Each row was made from one walk, in order. Every step used is in the known rows, and no mark comes twice. Write each row's walk.
In the rows, 128 means zero.
Known rows:
E-W-F-V: [122 138 117  99 139 111 123 123 125 179 109 157 148 127 119  88 122 116
 120 128 114 140 139 127 119 178]
G-F-N-E-W: [132 146 110 130 115 128 122 139 164  89 158 182 138 133  45  58 168  96
 209 124 122 214 159 131 133 117]
G-V-E-W-F-N: [121 137 122  78 145  73 129 149  95  92 148 103  93  98 117 136 150 100
 211 131 153 128 142 139 131 207]
G-F-E: [142 125 115 178 111 163 104  92  55 125 102 165 154 165  75 101 162 147
 119 117  98 128 136 128 137  75]
V-E: [105 116 132 127 112 144 107 116 123 168 118 110 123 124 156 194 152 163
  84 151  98 129 124  96 122  94]
E-W-F: [105 126 126  70 149 148 108 109 121 187  94 151 144 125 147  98 146 119
 128 126  98 125 134 122 115 169]
G-F-N-W-E: [129 144 135 153  93 172 116 133 197  74 147 151 184 153  75  52 154 154
 223 116 121 162 145 144 174 130]
G-V-W: [143 111 134 148 128 101 127 126  96 116  97 108 108 127 156 188 107 142
  70 134 124 109 104 144 123  96]
N-V-E-W: [103 125 139  41 127  98 134 141 141 155 146 105  91  93 151 221 142 122
  98 132 129 136 138  95 116 131]
W-F: [125 122 125 162 141 176 106  97  80 171  82 131 155 154 149 109 140 154
  94 129 101 101 121 125 120 130]
N-V-E: [124 122 139 131 122 126 130 128 105 138 134  85 103 120 152 234 135 158
  65 136 129 114 125 100 120  91]
S-N-V-W-E: [135 123 148 140  93 163 159 119  94  65 170 116 105 123 135 142  84 117
 102 106 145  83 135 162 101  87]
F-N: [172 133 135 248 125 155 121 133 118 156 126 129 165 151 120 152 123 144
  80 141 125 151 111 132 119 116]
N-G: [134 115 131 160 138 141 117 102 157 183 107 133 145 142 190 122 139 149
  62 128 132 114 100  93 136  89]
V-W-F: [107 123 123  91 134 195 114 102 116 150  85 139 140 140 147  83 101 148
 130 122  99 109 123 140 114 135]
F-V-W-E: [124 124 136 161  83 134 153 135 187 103 129 136 134 134  98 120  90 142
  93 133 110 124 133 134 132 131]
N-W: [115 123 143 134 129 150 113 123 166 176  91 139 170 144 157 168 130 158
  89 137 100 138 116 113 142  75]
S-V-W-E: [ 99 104 138 120  96 156 132 117 142  97 141 121 137 129 114 135  91 129
 108 112  93 130 117 167 104  95]
S-N-V-E-W: [112 130 133  44 117 110 129 128  78 137 183 120  86  85 162 199 128  98
 124 122 148 123 143 123  93 104]
V-W: [123 116 133 126 117 171 117 116 142 164  96 138 137 132 153 147 100 152
  71 133  97 132 112 128 113  95]
V-E-W: [ 87 119 132  36 118 116 109 129 163 183 129 132 112  94 155 183 157 127
 120 142  96 151 138  92 116 134]
S-F-N: [190 134 134 218 138 171 116 151 100 132 140 139 153 147 125 102 119 134
  79 150 123 125 118 145 119 106]
F-N-G-V-E: [148 127 127 170 133  65 138 144 137  85 160  85  95 115 158 157 145 128
 146 134 185 118 108 111 154 128]
S-E-W: [134 120 122  73 134 127 116 134 164 198 132 131 115 109 116 139 124 125
  85 150  90 171 125 131 119 125]

Write each row's walk:
[111 123 122 130 132 184 140 102  83 110  86 154 129 153  93  81  99 124
 136 112 105  87 140 144 117 111]  V-W-F-E
[146 140 143 189 126 154 124 146 177 144 123 139 182 148 123 147 115 145
 129 135 127 162 117 132 144 103]  F-N-W
[141 133 115 189 133 140 120 111  86 162  97 136 157 156 122 102 117 151
  91 134 116 114 126 130 126 141]  W-F-V
[132 132 116 137 150  88 136 130 108  72 149  86  96 123 156  94 146 126
 199 122 187  92 119 124 156 167]  W-F-N-G-V-E
[143 148 122 145 116 173  94 129 158 125 127 161 193 154  97  74 140 158
 198 122 122 185 129 140 158 108]  G-F-N-W
[138 128 125 154 107 136 131 131 149 157 109 143 142 134 123 139  75 148
  67 138 112 147 118 133 117 105]  F-V-W
[128 141 119  93 161 137 130 125 179 155 136 156 147 124 147  21 131  93
 187 110 157 139 126 122 136 195]  E-W-F-N-G
[125 120 134 134 129 113 137 121 113 163 107 166 131 131 101 163 141  97
  83 125 102 124 138 114 117 107]  F-E-W
[106 114 132  54 129  46 121 139 115 136 128 101  83  89 159 226 163 117
 119 143 123 126 129 107 127 139]  G-V-E-W
[148 136 119 112 171  66 142 134 132 106 137 125 118 119 150  60 136  86
 187 110 185 112 118 137 147 201]  E-W-F-N-G-V
[104 134 113 127 117 132 116 118 102 142 121 118 129 131 122 123 130 157
 138 142 113 118 140 112 129 145]  W-F-V-E
[153 109 131 176 149  71 129 114 108 135 106 104 118 136 192 162 147 138
  60 127 157  87  92 110 147  95]  N-G-V
[ 86 144 116  71 112 142 118 118 100 115 154 141 137 120 137  93 108 132
 208 128 137 118 153 139 129 101]  S-N-W-F-V-E
[132 135 156 198 103 151 146 151 214  95 143 131 172 147 101 125 129 140
 150 129 126 139 135 135 157 126]  F-N-W-E
[102 143 120  61 133 143 118 139 146 140 148 133 123 105 113  93 143 110
 213 130 125 154 149 123 121 202]  V-E-W-F-N
[109 112 145 133  95 168 138 120 182 115 116 128 130 132 127 128 111 146
  99 124  94 110 128 130 125 118]  V-W-E
[130 117 122 145 140 116 151 113  37  63  85 125  98 146  97 120 106 113
 136 112 132  59 132 160 126 115]  G-V-W-F-E
[185 149 121 204 122 158 114 128  79 107 146 125 156 154  89 114 134 153
 129 116 151 162 124 145 133 120]  G-F-N-V
[ 70 126 122   4 135 140 106 115 134 170 118 133 111 103 150 120 158 124
 175 131  99 129 148 106 119 172]  V-E-W-F
[129 107 147 153 105  98 151 132 132  67 116 100 101 126 132 167 121 136
  97 129 123  83 120 144 135 125]  G-V-W-E
[153 148 130 130 156 132 145 144 110 128 141 127 134 128 106 109 113 101
 147 114 157 136 137 144 115 191]  E-W-F-N-V
[182 133 128 187 151 157 123 144 150 129 153 141 143 143 159  50 121 123
  98 135 156 111 108 126 140 105]  S-F-N-G
[161 137 105  82 171  69 146 149 152 100 162 103  91 109 113  38 120  88
 204 123 178 135 121 159 152 195]  S-E-W-F-N-G-V
[140 134 117 189 139 106 167 148 111   9 131 121  93 143  67  88 106 100
 191 125 155 125 140 165 129 121]  G-V-W-F-N-E
[123 116 117 113 154 102 159 106  85  60  97 128  91 142 134  71 106 104
 156  98 167  48 121 140 148 117]  N-G-V-W-F-E
[135 143 138  93 125 100 146 163 150 125 176 106 102  96 114 197 127 108
 135 132 154 162 140 114 117 156]  F-N-V-E-W
[102 131 123  66 108  80 123 144 172 175 142 138 116  96 127 177 132 123
 113 148 111 164 142  95 123 145]  F-V-E-W
[104 121 132 118 127 101 141 134 177 139 122 163 117 123 106 156 159  97
  99 139 101 163 145 103 115  84]  N-E-W
[184 126 130 233 148  75 142 136 121 105 136 102 128 139 159 139 133 123
 101 127 185 112  94 129 150 123]  F-N-G-V
[137 146 128 155 135 153 141 138  83  94 154  86 112 131 112 145 124 142
 162 125 158 115 138 131 124 158]  W-F-N-V-E
[ 76 112 122  23 119 104 103 126 126 169 152 124 117  92 140 189 135 109
 134 128  96 172 125 128  94 112]  S-V-E-W
